Each row comes from the steps of one walk. Every step used is in the known rows, and no mark comes twice. Write the walk behind each row, first mark first.
Known rows:
M A L C W: [-10.2   5.4  14.0  -3.9  25.6   6.5  25.5   6.6  23.9  24.6  16.1  12.8
  36.0  35.4   5.7  10.6  19.1  12.2   8.0  -9.8  21.5  20.5   4.6  -3.9
  -5.8  21.6  27.8   3.0 -34.1   2.1  31.4]
A C: [ -1.5 -14.8 -24.5 -13.9  17.4  15.8   1.8   6.6  16.0  19.4 -23.5   1.9
  14.7  22.1  14.2  12.0  -8.8 -18.2   1.3  18.0  12.0  13.2  13.0  -0.3
 -18.0  41.4  22.6   2.5   5.2   8.2  16.4]
U B: [ 39.8  -6.7 -16.3  -0.5   9.9  -6.4  -2.5  16.5  18.6  -9.3  12.2 -15.0
  -9.2  18.0   1.2  -6.9  29.3  12.1  29.8 -19.9  -5.1  -8.8  -0.2 -15.1
  -5.9   2.3 -26.1 -27.8  28.6  -3.1   0.4]
L C W: [ 17.6 -10.8  35.1  20.3   3.0  -0.7  -4.9 -14.4   6.5   5.1  12.0  -6.3
  10.9   1.1   8.0   8.9  31.6   5.9  11.5  -7.9  26.7  23.0  -8.8  -8.3
 -20.0 -14.0  38.8 -11.4  52.5 -31.7   1.3]
B T A U: [-29.3 -12.0 -34.3  -1.2  32.4 -19.9  24.1  12.6  18.1   2.2 -10.0 -19.5
  26.6 -13.3  15.9  26.6  16.4 -21.6 -14.2   0.6 -32.1 -26.0 -20.8   9.2
  10.0  22.4  -9.5  11.2  -2.9  33.3   3.9]
A L C U B: [ 36.5   1.6   6.9   6.0  18.9   2.5 -18.2  15.2  40.3  -5.5   1.9 -29.4
  30.0  16.6  12.8  13.7  32.3  18.0  22.6  12.9  -6.6  26.7  -7.9 -17.1
 -25.4  33.7  -4.7  -8.1 -23.3  14.3  34.2]
X M A L: [-17.1  23.9  -3.0  -8.4   9.6  -6.8  36.9  30.0  24.8   8.7   9.0  24.2
  28.8  61.8  -9.0  -5.8 -16.5  16.2  13.2 -20.6  -8.3   3.4  -8.1 -12.1
  -9.5  23.4  -7.0   5.6  -4.7  23.9  19.4]
C T A U B: [ 15.9 -29.9 -39.8 -12.9  23.1 -21.2  27.2  41.2  23.5 -47.1   1.4 -50.1
  19.3 -28.8  14.8  -2.9  24.0  -3.8  -7.9  -8.7 -22.0   6.5  15.6  -5.0
  12.0  -3.1 -38.1  30.8  11.3  48.0  20.8]
C U T A: [  3.5 -15.3 -13.1 -18.3  24.7 -12.6  -1.6  17.9  20.3 -39.9 -19.7 -56.1
  15.6 -33.3   9.0  -9.2  28.0 -11.6  14.5  12.3 -21.0   1.6  22.4 -22.5
  25.4  -2.3 -27.1  22.4   4.4  18.4   8.2]
T A U B: [  1.2 -15.6 -34.4  11.1  20.8 -26.7  28.5  20.3  45.4 -26.6   3.6  -4.7
  10.2  -5.2  17.6  12.5  34.4  -4.1   6.1  -9.8 -16.9  -3.6   3.9 -16.4
   7.9  15.4 -35.2   7.4   8.0  35.7   9.1]
U T A: [ -6.2 -18.4 -61.6 -15.4  24.8 -13.1  12.8  30.4  12.1 -22.7  -8.9 -10.8
  -0.4 -25.6  11.5  -8.4  23.1   4.0   8.6  -1.7 -39.7 -11.3  17.6  -8.1
  34.8   7.3 -23.8 -15.6  47.2   4.4  -2.3]
B X M A C: [-25.5  28.8  -3.0 -14.3  19.0   0.2  27.1  12.5  22.6  37.7 -44.2  34.3
  32.8  68.6   7.4  -1.5   3.6  11.5  22.1 -22.7  20.5  -6.1 -10.8  -7.2
 -32.4  32.8  21.9 -15.3   4.8  -6.0  -2.5]
T A U B X M: [ -4.9  -0.3 -28.3  14.5  18.5 -33.3  35.4  21.1  52.6 -21.3 -13.0   6.6
  20.5  19.0  18.2   6.7  34.7   9.2  17.2 -22.5 -20.1  -8.7 -11.3 -19.6
 -10.9  19.6 -34.4  -4.3  28.0  26.8  -0.5]
C A: [  3.7   3.2 -10.4 -14.8   6.5   8.0  15.6 -15.6   4.2 -20.9  -6.3 -19.6
  18.9  -7.6   0.0 -11.8  18.4  -3.8 -12.8  12.1  20.9   1.5  12.5 -28.9
 -13.1 -34.8  -4.5  10.9  -0.5  34.9   0.7]
X M A: [-15.9  20.9   0.8 -11.9   5.5 -11.0  34.4  25.9   8.7  10.9   6.8  25.6
  14.1  56.2 -12.5  -8.1 -12.6   6.6  13.5 -30.0   5.5  -2.5  -6.2 -20.5
  -2.7   1.1  -0.4   4.4  17.4  10.4   2.8]
A L C: [ 10.0   7.2  -6.9   9.2  10.3   7.0  -8.3  11.8  23.8  11.4   2.1   9.1
  25.0  17.1  12.0  19.2  11.6  21.8   1.9  14.9 -10.7  24.1 -13.0   2.2
 -20.5  37.8  15.3 -16.3 -17.8   6.2  27.2]
C T A: [ -6.1 -20.7 -28.4 -24.8  11.6  -7.2  23.1  30.1  -6.8 -39.9   0.7 -35.4
  12.9 -36.3   6.3  -4.0  -0.2   4.9 -19.7  -1.7  -6.7   2.2   5.6   1.2
  21.9 -28.6 -13.6  38.8  31.4  36.5   7.7]
A T: [ -6.2 -18.9 -37.8   3.1  17.7 -10.6   1.9  23.9  11.9  -9.4  -1.2 -10.7
  13.4 -16.0   6.6   6.8  -6.1  -0.3 -13.2 -10.1 -46.9   6.3  22.2   8.1
 -11.2  40.0   7.2   0.9 -36.7   6.7  26.0]
L C T A U B: [ 31.4 -21.8 -31.1  -2.4  24.8 -14.6   7.7  39.9  22.4 -20.4   0.8 -30.2
  18.3  -9.9  19.0  15.1  46.2   6.7   3.3 -12.6  -2.6  19.9   3.0 -17.6
  -1.1   3.9  -1.9  -1.2  37.7  21.4  16.8]
M A L C: [-11.6  14.4  -7.8 -12.2  27.6   8.8  18.4  20.9  20.5  32.8   6.7  25.7
  30.8  40.5   5.3  16.5  14.6  15.0   5.5  -6.0  14.7  16.1   3.8  -5.4
  -1.2  34.5  22.7  -3.2 -49.7  12.4  31.4]
L A C: [  0.5  -8.0 -32.0 -32.1  12.7  24.6  11.0  -0.6  33.4  16.0  -8.9  29.5
  12.9  29.9  22.3  -6.5  35.8  -6.1   7.7   3.2  21.4   3.6   2.9 -30.2
 -36.4  27.9  40.7   2.7  32.4  18.9  19.6]
T A: [-26.7  -2.6 -22.9  -6.7   6.7 -11.3  24.7   7.0   7.0 -17.2   2.7  13.6
   0.9 -14.2   7.9   9.0   4.3   6.9  -8.8   0.2  -0.9  -8.8  -7.3  -8.7
  18.9 -18.6  -5.3  18.4  31.9  20.9  -7.3]
B X: [-11.5  19.8   8.8   1.6   5.5  -0.3  -1.5 -12.5   5.7  20.0 -37.3  10.9
  13.7  13.1   9.5  -1.3  16.5  15.3  10.7  -5.8   8.7  -9.6 -12.7   8.8
 -21.5   9.6  11.1 -20.9 -12.2 -18.1 -13.7]
U B W: [ 24.3 -13.9  -3.9  17.6  17.7  -9.0  -2.4  13.4  21.5  -3.1  14.8  -6.8
  -4.8  24.0   7.0  -4.4  38.8  12.3  46.0 -28.7  -5.6 -27.3 -27.3  -4.0
 -16.4   4.3  -9.7 -43.2  53.0 -21.2  -5.2]

Which walk is each row?
[ 21.4 -14.2 -23.9 -41.5  30.8  19.2   1.4   5.6  43.9   8.0 -14.0 -20.3
  24.2  30.6  24.8  -5.3  58.2 -14.9  26.0   0.7  17.8  -9.4  -4.0 -41.3
 -39.0  28.9  24.5   6.6  29.8  29.3  24.1]
L A C U B T
[  0.6 -18.2  -5.0 -22.3  10.4  21.1  18.9 -17.7  37.5   4.6   2.4  13.7
  18.1  22.2  23.4 -14.3  42.3  -8.1  11.5  -2.1  32.2   8.3   1.9 -27.6
 -42.6  12.1  45.3  11.6  53.5   6.9  19.9]
L A C W
[ 17.5 -10.4 -10.7  -7.6  25.0  -7.6 -17.0  20.1  18.1 -13.1 -17.9 -31.1
  15.3 -15.0  14.1  10.7  46.5  -0.3  17.1   7.4  -2.2  18.2   8.6 -29.9
  10.9   2.5   8.5  -6.6  29.9  -2.7   8.2]
L C U T A
[-13.4 -23.1 -20.1  -9.4  33.2  -4.8  16.8  15.0  38.0 -14.5 -16.6 -16.1
  19.7   9.7  23.2  14.0  23.0 -10.4  22.7   6.6  13.0  -8.8  -8.6 -19.5
  -5.0  13.9   3.9  18.3  47.2  25.7   7.4]
T A C U B W
[  3.3   6.4 -15.8 -10.6  11.1  12.0  18.8 -12.0  25.2 -23.3  -3.2 -20.1
  35.5  -0.4   5.7  -8.0  14.0   7.8 -14.4  24.9   3.0  10.2   7.9 -20.7
 -23.4  -7.7 -11.7  11.7 -30.0  49.5  22.6]
C A L
[-23.6 -16.1 -21.0 -19.4  22.9   0.1  18.2   8.2  25.8 -12.9 -24.0 -14.3
  23.0  -4.1  18.9  17.5   2.9 -16.5  -2.1  22.7  15.1   8.5   7.6 -18.0
   3.2   9.8   7.3  41.9  16.0  37.0  11.6]
T A C U
[ 41.3  12.5  23.3   4.1  13.0  -9.0 -19.1  13.5  29.7   2.0 -21.3 -24.2
  20.1  36.9   8.3   5.9  50.6  17.3  43.1 -17.0  18.6  13.8 -17.7 -36.7
 -35.0   4.1   8.6 -25.1  34.3 -14.7   0.2]
L C U B X M
[ 13.3 -23.1 -37.9  11.8  26.4 -19.0   2.2  20.8  37.9 -14.3 -15.6 -29.5
  18.0 -13.5  16.7  -2.5  29.9 -22.8   7.4   2.9 -52.3  10.0  32.6   1.1
   6.3  57.0 -32.6 -17.1 -33.9  10.2  23.6]
A U T
[-18.0   1.3 -28.6   2.3  14.9  -4.5  18.2  16.5  26.3  -8.0   4.4  22.4
  21.0  -1.3  17.4  25.4  13.3  23.6  -5.0  11.2  -8.0  10.3 -17.9  -6.4
   2.3  12.4   8.1   5.9  17.8  26.5  14.9]
T A L C
[-27.7   1.9 -27.7  -1.6  10.1  -5.9  27.4  11.8  24.6 -19.7   5.0  13.2
  18.7  -8.7  12.4  13.4  -3.4  17.4  -9.2  12.8 -17.7  -0.8 -12.9   0.7
   7.4   8.6 -12.6  19.7   2.7  36.8  14.3]
T A L
[ 22.9  15.9  28.3 -13.3  20.7 -11.7   4.7  13.5  33.8  -7.5 -22.8 -38.1
  25.9  42.0   0.8 -13.8  38.0   9.1  46.8 -23.7  19.2  -5.2  -0.9 -34.0
 -20.4   1.5 -19.5   2.2 -11.2   6.6   4.7]
C U B X M A
[ 19.4 -10.7   2.7 -16.7  28.7 -12.9  -2.0  13.9  21.9 -24.4  -6.7 -68.1
  17.6  -3.9   5.9   3.0  37.1  -9.5  25.0  -2.2  -5.2 -18.9 -11.2 -23.6
   2.7  -8.6 -28.0  15.4   9.9  26.1   3.9]
C U B T A
[  0.9 -15.1 -65.7  -9.0  30.3  -9.1   6.5  38.1  27.7 -17.1  -7.5  -3.2
  15.2 -16.1  19.3   5.6  31.6  17.7  10.2   7.8 -47.9   4.5   8.5  -7.8
  21.6  31.6 -13.7 -25.5  36.2   8.4  16.1]
U T A L C
[ 17.8   3.6  -8.7  -4.3  10.6   9.3  -1.6  -5.8   6.1   3.4  -7.4  -2.9
  18.5   5.2   6.9   7.8  39.6   6.0  -4.1   6.7  31.0  17.2   0.2 -35.9
 -19.4 -21.4  27.2 -13.9  23.8   9.9   1.9]
L C A
[ -7.2 -17.0 -34.2 -21.0  15.3  -5.6  25.2  34.6   7.7 -40.3   3.6 -35.4
  27.1 -30.1  10.4  -1.5  -5.4  14.2 -20.2   8.1 -22.2   8.8   2.8   8.5
  14.0  -7.9 -20.0  41.1   6.6  48.6  24.6]
C T A L
[ -7.8 -29.1 -77.9 -24.6  35.7  -3.4  13.8  34.4  21.4 -11.4 -25.3  -7.9
   9.1 -12.7  20.3   0.4  18.0  -7.2  10.7   9.6 -33.9  -2.7  23.4  -8.1
  22.9  33.9 -10.3 -14.5  51.0   9.1   8.9]
U T A C
[ 15.9 -12.2 -40.2 -12.7  30.0 -12.6  13.5  26.3  13.8  -4.2   7.8 -24.4
   2.8   7.3   7.9   8.9  35.8   6.2  19.9 -20.6 -20.4 -35.5 -23.7  -8.9
   5.7   0.7 -24.1 -22.1  52.3  13.7  -6.6]
U B T A
[  5.6  10.6  -7.6   1.4  17.6 -23.7  38.3  36.1  39.3   2.0   8.4  11.1
  21.5  65.1  -4.4  -5.3  11.9  -0.8  26.2 -38.2  -8.5   0.6   3.6 -26.7
  -9.3  27.6 -25.3  -4.1  -1.5  20.8  15.8]
X M A U B
[ 16.2  20.4   6.3  -8.6  19.1  -9.8  21.6  39.2  39.7   3.0   9.1  -1.4
  33.0  70.4  -3.4  -1.4  15.6  20.2  34.6 -24.7   1.7  13.0  -9.2 -35.3
 -18.8  22.9  -9.5  -4.1   5.9  20.4  25.5]
X M A L C U B
[  0.7   6.8 -13.1   0.7  24.7  -8.4   9.1  15.9  44.4 -12.0 -14.9  -4.7
  30.8   9.2  23.1  19.7  40.7  29.8  18.2   3.5  -1.3   5.4 -19.5 -19.3
 -13.2  13.7  -4.7  -1.2   9.7  23.4  12.6]
T A L C U B X
[-14.1  13.6  -1.3   1.9  12.3 -20.4  39.4  25.5  31.4   6.0   3.0  18.3
  26.0  54.7  -5.4  -2.7  -3.1  -6.3  10.1 -27.2  -6.7   5.0   4.1 -19.0
  -7.5  27.2 -11.1   9.2 -13.5  23.1  15.7]
X M A U
[ 13.8 -15.5 -40.3  -4.3  27.0  -7.8  18.2   1.1  37.1 -31.5 -19.6 -42.2
  33.5 -18.6  13.3 -12.9  42.6 -20.7  -8.0  14.8 -20.4   8.6  39.1 -29.2
  -7.5  10.5 -30.4  -1.5 -28.6  41.2  20.0]
C A U T
[  9.5 -28.8 -34.1 -29.7  22.1  16.9   5.5  27.2   5.3  -2.0 -25.3 -34.3
  24.1   2.6  15.0   2.3 -11.1 -18.9  -8.4  16.7   5.4  20.8  22.1   6.5
 -12.7  30.2  14.2  22.2   9.0  23.9  26.6]
A C T
[ 31.5   0.7   1.9  -0.3  28.5   2.0 -17.4  18.1  35.6   2.6  -3.1 -41.0
  36.8  18.2  14.8  20.3  34.3  10.8  19.6  12.3 -17.4  13.3 -20.7  -8.9
 -25.4  39.6  -1.0 -12.6 -19.8  16.9  32.4]
A L C U B T
[ 12.7 -14.7 -42.9 -11.9  19.4  -4.7  11.0   9.7  51.5 -11.0  -1.0   5.1
  14.6  -0.8  24.3 -17.9  66.5  -8.7  12.4 -10.5 -26.9   0.6  19.0 -30.6
 -14.7  40.5  -4.1 -11.9   0.2  19.7  24.7]
L A U T
[  7.6  -1.0 -18.5   0.1  22.2  -9.6   9.7  22.1  40.6 -22.7   4.8 -11.0
  24.0   2.2  18.3  20.7  32.6  22.3  14.2   8.0  -4.7  11.3 -14.9 -22.6
  -2.7   8.6 -11.6   8.7  17.0  32.1  20.2]
T A L C U B
[ 29.5  -6.6   2.2  -4.7  29.6  -8.0 -14.1  18.4  20.1  -3.1  -6.4 -39.7
  18.4   6.5  13.1  21.9  54.8   1.9  24.2  -5.0  10.0   0.8 -17.7 -31.5
  -6.2  -3.5   7.6  -7.4  35.2   6.2   4.0]
L C U B T A
[ 23.8  -1.4  -6.0   0.1  23.7   3.5 -20.0  19.3  34.9  -7.6  -9.9 -31.3
  33.4   1.6  15.6   9.8  27.2  11.3  14.6  22.3 -25.8  27.9   4.2  -8.8
 -12.9  43.8   0.1  -9.5 -27.1   9.0  36.1]
A L C U T
[ 27.8  25.5 -10.5  -0.6  23.9  -7.9  12.3  29.3  41.2  21.4 -12.5  16.1
  23.8  74.5   7.8  -1.2  43.6  40.0  47.5 -38.4   2.5  -4.6 -21.3 -21.9
 -36.7  31.9  -6.2 -52.2  25.0  -9.5   4.8]
U B X M A L C
[-10.8  29.8  12.5   5.7  -2.5 -11.8  10.7   0.4  14.3  12.6 -34.9  20.3
  18.3  41.2   3.0  -9.1   3.9  22.1  20.0 -20.9  -2.6 -11.0 -27.4  -2.4
 -33.7   9.3   4.8 -22.7  26.3 -15.3 -17.3]
B X M
[  5.0  15.8  15.2   4.1  25.0 -11.9  21.4  36.9  42.0   5.4   9.3   5.9
  34.5  75.1  -1.1   0.7  21.2  18.9  44.4 -31.2   1.5   0.6 -26.3 -27.9
 -25.1  24.2   2.4 -11.2  21.6   9.3  21.3]
X M A L C U B W
[ 18.4  12.0 -26.1  -3.7  26.9 -17.3  19.6  37.6  35.4   9.0 -14.5   3.7
  17.4  57.4   4.2 -10.7  32.1  26.5  39.1 -50.7 -17.5 -15.6  -3.7 -16.7
 -29.3  33.1 -14.2 -39.4  11.4  -8.0   4.4]
U B X M A T
[ 24.9 -10.6 -30.9 -10.2  24.0  -4.9  14.7   8.4  53.7   0.8   8.6  -3.5
  16.6  20.7  23.4  -6.8  73.3  -8.5  18.6 -21.9 -13.5 -15.7  -9.2 -32.2
 -32.1  32.7  -6.3 -14.1   7.4  28.1  21.2]
L A U B T
[ 10.2 -13.1 -31.6  -8.6  20.8 -27.4  34.2  43.0  31.9 -40.7 -15.3 -40.4
  29.8  -5.3  15.4  -8.2  24.0   9.9   1.4 -21.8 -22.4   1.0   0.4  -9.0
  -6.0   1.9 -37.0  18.7  29.6  39.7  11.1]
C T A U B X M
[ 31.7  15.8  -5.4   4.0   7.4 -13.7   5.7  18.0  29.0   1.2 -16.2   0.5
   5.7  50.4   4.1 -14.1  33.6  29.7  43.3 -35.6  -5.2 -17.0 -21.6 -17.7
 -33.8  10.3 -23.6 -46.3  51.1 -15.1 -12.3]
U B X M
[ 26.9 -12.5 -30.4  -2.7  31.3  -8.5  21.3  -1.7  39.5 -21.6  -8.0 -50.1
  35.3   1.6  11.4  -2.9  52.1 -19.8  -0.3   3.3  -7.0  -6.2  11.9 -29.6
 -24.7   3.5 -32.1  -5.4 -22.7  49.8  15.9]
C A U B T
